Known rows, with every way that one mark hangs from another
{lobev {gafik lutomu mulu vumef}}: [ 35 -14  -4   0  10  17  16  -6 -18  -5  -5   5   7 -22   6  56   3  13]
{sazof veren vumef}: [  6 -22 -17  12  11  14  17  -7   5   6  -2  -7   6  19  -4  -3  -3   6]
{lobev {gafik ludi mulu {vumef {sazof veren}}}}: [ 43 -33 -19   8  11  30  19  -6 -11   0 -12  -4   2   6   4  56   3  23]
{lobev gafik}: [  4 -12  -7  -1  12  13  -2  -1  -6  -5   7   1  -3  12   7  13  -5   3]
{veren {gafik ludi} {sazof vumef}}: [ 21 -19  -9  21   1  23   7   0 -18   4  -4   1   5  -7 -26   3  10  23]
{mulu {gafik ludi lutomu veren {vumef sazof}}}: [ 78  -3 -12   6   1  18  19  -1 -13  -4 -22  -2   4 -21 -16  57  22  25]
{veren {gafik ludi lutomu mulu} {sazof vumef}}: [ 44 -30   4  25  -1  22  18  -9 -25   3  -7   5  14 -33 -29  27  13  25]
{ludi {gafik lutomu mulu veren {vumef sazof}}}: [ 46 -11 -23   4 -12  22  20  -8 -13   1  -2   2  11 -25  -3  61   7  23]
{gafik mulu {vumef {sazof veren}}}: [ 19 -23 -12   5  -2  10  17 -13  -4   8 -11  -6  12  -4  -8  34   0  15]
{lobev {gafik ludi lutomu mulu {veren sazof}}}: [ 50 -26  -6   9  16  36  11  -7 -16  -5  -3   7   3 -33   3  66  17  25]
{veren {gafik ludi lutomu mulu vumef} sazof}: [ 41 -13   4  14  -9  20  15  -3 -28  -3 -19   8  14 -44 -23  44  18  31]
{vumef {sazof {veren {gafik ludi mulu}}}}: [ 24 -38   3  15 -11  16  14 -18 -10   0  -7  -6  13   7 -17  25   2  20]
{gafik lutomu mulu veren}: [ 27 -13   8   1   1   5  15 -13  -3  -4  -3   3  11 -30   6  48   7  10]
{ludi {gafik {veren sazof} vumef}}: [ 12   4 -29   2  -5  34   4   7  -8   2  -3   5   3 -12   3  42  13  24]
{veren {gafik ludi lutomu} sazof}: [ 34 -12   7  16  -8  19   4  -4 -22  -3  -9   3   6 -30 -27   3  18  22]
{gafik ludi mulu veren vumef}: [ 29  -4  -7  -1   0  12  21   5  -2  -5 -19   5   4 -21  19  71  13  27]
{vumef {sazof {veren {gafik ludi lutomu}}}}: [ 44 -31   0  19 -10  18  16 -14 -11  -1 -11  -8   7  -5 -27  -1  10  22]
{vumef {sazof {veren gafik}}}: [  4 -29  -4  11 -10  12   5 -18  -8   4  -1 -10  11  17 -25  -5  -3  12]
{veren {gafik mulu} {sazof vumef}}: [  4 -29   2  15  -1  16   8 -13 -22   6   5   3  19 -10 -26  21  -1  13]
{vumef {sazof veren}}: [ 10 -22 -14   8  -1   9   6 -12   3   8   0 -10   4  12 -15  -7  -1   6]

Rows
[ 44 -12   7   4   0  12  18  -5  -1  -8 -12   5   4 -32   9  54  15  18] -> {gafik ludi lutomu mulu veren}
[ 33  -8 -18   5  -6  34  16  -3 -16   0  -6   9  15 -38  -1  65  15  25] -> {ludi {gafik lutomu mulu {veren sazof} vumef}}
[ 36 -21   2   7 -13   5  18 -15 -26   2  -9  -1  17 -31 -29  34   3  21] -> {veren {gafik lutomu mulu {vumef sazof}}}
[ 54   0   9  11   1  11   6  -2 -10  -8 -15   3   3  -6 -11  24  16   1] -> {mulu {gafik ludi lutomu}}
[ 35 -22 -12  13  12  24  16  -1  -6   5  -4   4   6 -22  -4  49  14  25] -> {gafik ludi mulu {veren {sazof vumef}}}
[ 56 -17 -10   2  12  28  25  -1 -13 -12 -16   6   1 -26  18  82  14  29] -> {lobev {gafik ludi lutomu mulu veren vumef}}
[ 53 -15 -11  12   0  17  17 -14 -11   4 -18  -7  13  -1 -27  26  11  10] -> {mulu {gafik lutomu {vumef {sazof veren}}}}
[ 46 -14  -7   1  -2   8  23 -11 -11   3  -8  -1  10 -41 -10  56   9  23] -> {gafik lutomu mulu veren {vumef sazof}}
[ 43   6  -7   0   4  15  13   7  -4 -10 -26   3   3   0   5  63  19  20] -> {mulu {gafik ludi veren vumef}}
[ 36 -18 -11  -4  11  22  22  -7 -14  -8  -7   4   8 -24  16  76   6  22] -> {lobev {gafik lutomu mulu veren vumef}}
[ 71 -14 -11  15   0  22  20  -8 -10  -1 -25  -6   6  -5 -22  33  18  18] -> {mulu {gafik ludi lutomu {vumef {sazof veren}}}}
[ 66   2  -8   9   6  28  14   2 -16  -4 -25   6   6 -33 -14  58  31  27] -> {mulu {gafik ludi lutomu {veren sazof} vumef}}
[ 41   6   1   3  -1   8  12  -3 -14  -5 -17   3   8 -13 -14  34  12   4] -> {mulu {gafik lutomu vumef}}
[ 44 -11 -14   0  -2  11  18   2  -5   0 -14   0   3 -25   1  65  11  30] -> {gafik ludi mulu veren {vumef sazof}}
[ 40 -10  11   8  -1   6  13  -3  -6  -4 -10   5   3 -29   1  33  10   8] -> {gafik ludi lutomu mulu}
[ 35 -21 -21  16   1  35  18 -10 -13   5   8   5  14 -24  -8  47   9  18] -> {ludi {gafik lutomu mulu {veren {sazof vumef}}}}
